Each row comes from the steps of one walk. Every step used is in the known rows, and no mark comes twice. Write the walk behind each row, first mark first.
Known rows:
zaku/gadig: [.25,.04,-.13,.15,.12,-.11,-.29,.26,-.12,.26,-.11,.03,-.28,.41,.08,.09,-.09,-.08,.07,-.01,-.07]
telo/gadig/sorifaf: [.32,.04,-.12,-.09,.28,-.30,.20,.04,.07,.22,.08,-.04,-.03,.33,.19,-.06,-.16,.06,-.15,.03,.15]
sorifaf/telo/gadig/bizev/zaku: [-.01,.06,.13,-.15,.25,-.20,.09,-.08,-.06,.12,.11,-.13,.01,-.03,.02,.03,.21,-.02,-.14,.17,-.21]
nusod/gadig/telo: [.18,-.21,-.13,.22,.13,.13,-.08,.23,-.20,.03,.03,.03,.12,.23,.46,-.12,-.06,-.02,.28,.03,-.05]
telo/gadig/zaku/sorifaf: [.04,.00,.05,.02,-.03,-.21,-.22,.09,.05,-.05,.19,.04,.04,-.11,.12,-.19,.06,.18,-.13,.19,-.13]
zaku/nusod: [.24,.14,-.30,-.29,.07,.16,.00,.46,-.06,.20,-.11,.17,-.06,.29,.07,-.27,-.01,-.25,.03,-.01,-.04]
bizev/zaku/nusod/gadig/sorifaf/telo: [.13,-.06,-.29,-.09,.31,.05,-.05,.07,-.19,.13,.18,.10,.31,.00,-.17,-.07,.06,-.63,.21,.10,.09]
bizev/telo/gadig/zaku: [.07,.02,.01,-.11,-.06,-.17,-.05,.05,-.04,.22,.27,.10,.15,-.25,-.08,.15,.10,.04,-.03,.43,.01]
zaku/nusod/gadig: [.19,-.03,-.35,-.09,.29,.17,-.11,.31,-.10,.13,.08,.18,.07,.26,.06,-.33,-.10,-.33,.32,.16,.13]
bizev/telo/gadig/zaku/sorifaf: [.05,.07,.19,-.20,-.21,-.11,-.26,.00,.13,.10,.28,.09,.21,-.30,.08,-.01,.15,.07,.03,.39,-.06]
sorifaf/gadig/nusod: [-.09,.17,-.31,.27,.01,-.18,.08,.30,.11,.23,-.03,-.23,-.23,.18,-.06,.03,-.36,.24,.00,-.04,.03]
sorifaf/telo/gadig/bizev: [.16,.04,-.03,-.15,.38,-.17,.04,.01,.12,.16,.01,-.07,-.06,.08,.19,.04,.01,.14,.07,.17,-.13]
sorifaf/gadig/zaku/nusod: [-.05,.08,-.28,.12,.07,-.13,-.06,.36,-.18,.30,.04,.13,-.13,-.06,-.17,.01,.00,-.17,.04,.13,.05]
nusod/gadig: [.19,-.08,-.33,.27,.25,-.02,-.12,.13,-.09,.07,-.02,-.01,.09,.31,.19,-.26,-.11,-.12,.26,.11,.11]
sorifaf/telo/gadig/nusod: [.13,.02,-.24,-.12,.16,-.09,.01,.18,.21,.02,.15,-.18,.05,-.02,-.18,.15,-.25,.30,-.12,.21,-.17]
telo/gadig/bizev/zaku: [-.07,.09,.20,-.13,.14,-.24,.26,-.01,-.11,.24,.16,-.13,-.14,.13,.15,-.18,.18,.01,-.20,.04,-.04]
sorifaf/gadig: [.13,.13,-.30,.34,.12,-.26,-.04,.15,-.05,.28,-.20,-.21,-.08,.33,.14,.00,-.14,.02,-.01,.08,-.03]
telo/gadig/bizev: [.09,.07,.07,-.18,.31,-.22,.20,.07,.09,.21,.07,-.02,-.25,.25,.32,-.18,-.02,.19,.04,.07,.06]
nusod/gadig/zaku: [.03,-.17,-.27,.38,.17,-.09,-.17,.13,-.20,-.02,.15,.11,.08,-.05,-.01,-.18,.00,-.09,.30,.16,.11]
gadig/telo: [.24,-.03,-.06,.00,-.13,.13,.03,.36,-.17,.08,-.19,.02,-.02,.28,.47,-.04,.00,.06,-.03,-.15,-.22]
zaku/sorifaf: [.21,.16,-.11,-.05,-.15,.01,-.24,.21,.10,.01,-.21,-.02,.00,.30,.33,-.35,-.02,.00,.01,-.08,-.14]
telo/gadig/zaku: [.09,-.07,-.09,.09,.12,-.25,-.02,.14,-.12,.08,.17,.02,-.02,-.07,-.03,-.06,.04,.14,-.17,.24,-.04]
nusod/gadig/bizev/zaku/sorifaf/telo: [-.11,.00,.09,.09,.16,.01,-.28,-.15,.00,-.07,.09,-.04,.18,-.05,.20,-.30,.18,-.27,.36,.06,-.08]
bizev/zaku/nusod: [.10,.14,-.15,-.25,-.09,.13,.03,.34,-.26,.19,-.05,.07,-.02,.16,-.12,-.28,.18,-.41,-.20,-.02,-.14]

Write each row's walk:
[.07,.01,-.12,-.25,.20,-.07,-.01,.32,-.15,.13,.27,.23,-.03,-.11,-.16,-.12,.05,-.07,-.10,.28,-.01] | telo/gadig/zaku/nusod
[.10,.19,.05,-.29,-.07,.04,.04,.14,.15,.34,-.07,.14,-.12,.13,.31,-.05,.09,-.08,.32,.02,.14] | gadig/bizev/telo
[.06,.08,-.12,.06,.01,.00,-.21,.40,.08,.24,.04,-.01,-.39,.28,-.15,.12,-.29,.13,.10,-.08,.00] | zaku/gadig/nusod
[.10,.06,-.25,-.15,-.02,.10,-.09,.47,-.17,.09,.02,.32,-.08,-.04,-.11,-.18,.10,-.23,.04,.00,-.01] | gadig/zaku/nusod
[-.01,.02,-.17,-.20,.40,.17,.01,.28,.00,.20,.13,.28,-.12,.21,.25,-.40,-.03,-.29,.57,.01,.26] | zaku/nusod/gadig/bizev
[.12,.02,-.09,.29,-.03,-.11,.02,.26,-.19,.26,-.15,-.15,-.06,.26,.43,.13,-.10,.13,-.02,-.03,-.16] | sorifaf/gadig/telo
[.34,.00,-.21,-.02,.28,-.15,-.10,.06,.02,.06,-.04,-.14,.17,.12,.05,.12,-.07,.09,-.16,.32,-.26] | sorifaf/telo/gadig
[.24,-.08,.08,.13,-.03,.07,-.27,.37,-.21,.23,-.09,.09,-.26,.38,.35,.22,-.01,-.01,.08,-.09,-.23] | zaku/gadig/telo
[.05,.06,-.15,-.10,.10,-.13,.17,.25,.17,.11,.18,-.14,-.14,.14,-.04,-.10,-.28,.33,-.16,.08,-.01] | telo/gadig/nusod
[.00,.02,-.02,-.04,.14,.07,-.04,.00,.12,.28,.12,.14,.05,.10,.31,-.11,.01,-.18,.66,.18,.29] | nusod/gadig/bizev/telo
[.09,.18,.21,-.20,.04,-.01,-.21,.18,.09,.46,.05,.22,-.36,.22,.17,.24,.06,-.14,.42,.05,.10] | zaku/gadig/bizev/telo
[.06,.07,-.05,.10,-.22,-.08,-.30,.20,.00,-.09,-.06,.11,.01,-.08,.14,-.28,.09,.02,.03,-.06,-.10] | gadig/zaku/sorifaf
[-.12,.22,-.17,.18,-.16,-.15,-.12,.23,.31,.11,-.02,-.23,-.15,.15,.09,-.12,-.31,.28,.03,-.06,-.01] | zaku/sorifaf/gadig/nusod
[.16,-.06,-.19,-.26,.27,-.01,-.17,.25,-.11,.05,.21,.20,.13,-.26,-.27,.12,.10,-.12,-.08,.37,-.19] | sorifaf/telo/gadig/zaku/nusod
[.17,-.10,-.18,.08,.20,-.21,-.18,.06,-.08,-.02,.12,-.01,.16,-.22,-.16,.19,.05,.11,-.13,.35,-.24] | sorifaf/telo/gadig/zaku
[.21,-.06,-.31,.23,.33,-.14,.02,.06,-.03,.17,.03,.03,.07,.34,.23,-.19,-.20,-.21,.29,-.03,.32] | nusod/gadig/sorifaf
[.01,-.13,-.01,-.09,.01,.31,-.01,.33,-.41,.10,.21,.16,.19,.07,.16,-.21,.15,-.42,.15,.07,-.12] | bizev/zaku/nusod/gadig/telo
[-.13,.02,.01,.18,.22,-.09,.09,-.03,-.18,.14,.11,-.02,-.06,.18,.19,-.33,.13,-.21,.29,-.02,.14] | nusod/gadig/bizev/zaku
[.31,-.13,-.38,.18,.41,-.09,-.12,-.04,.03,.08,.00,.00,.27,.20,.12,.04,-.17,-.25,.35,.07,.15] | nusod/gadig/sorifaf/telo
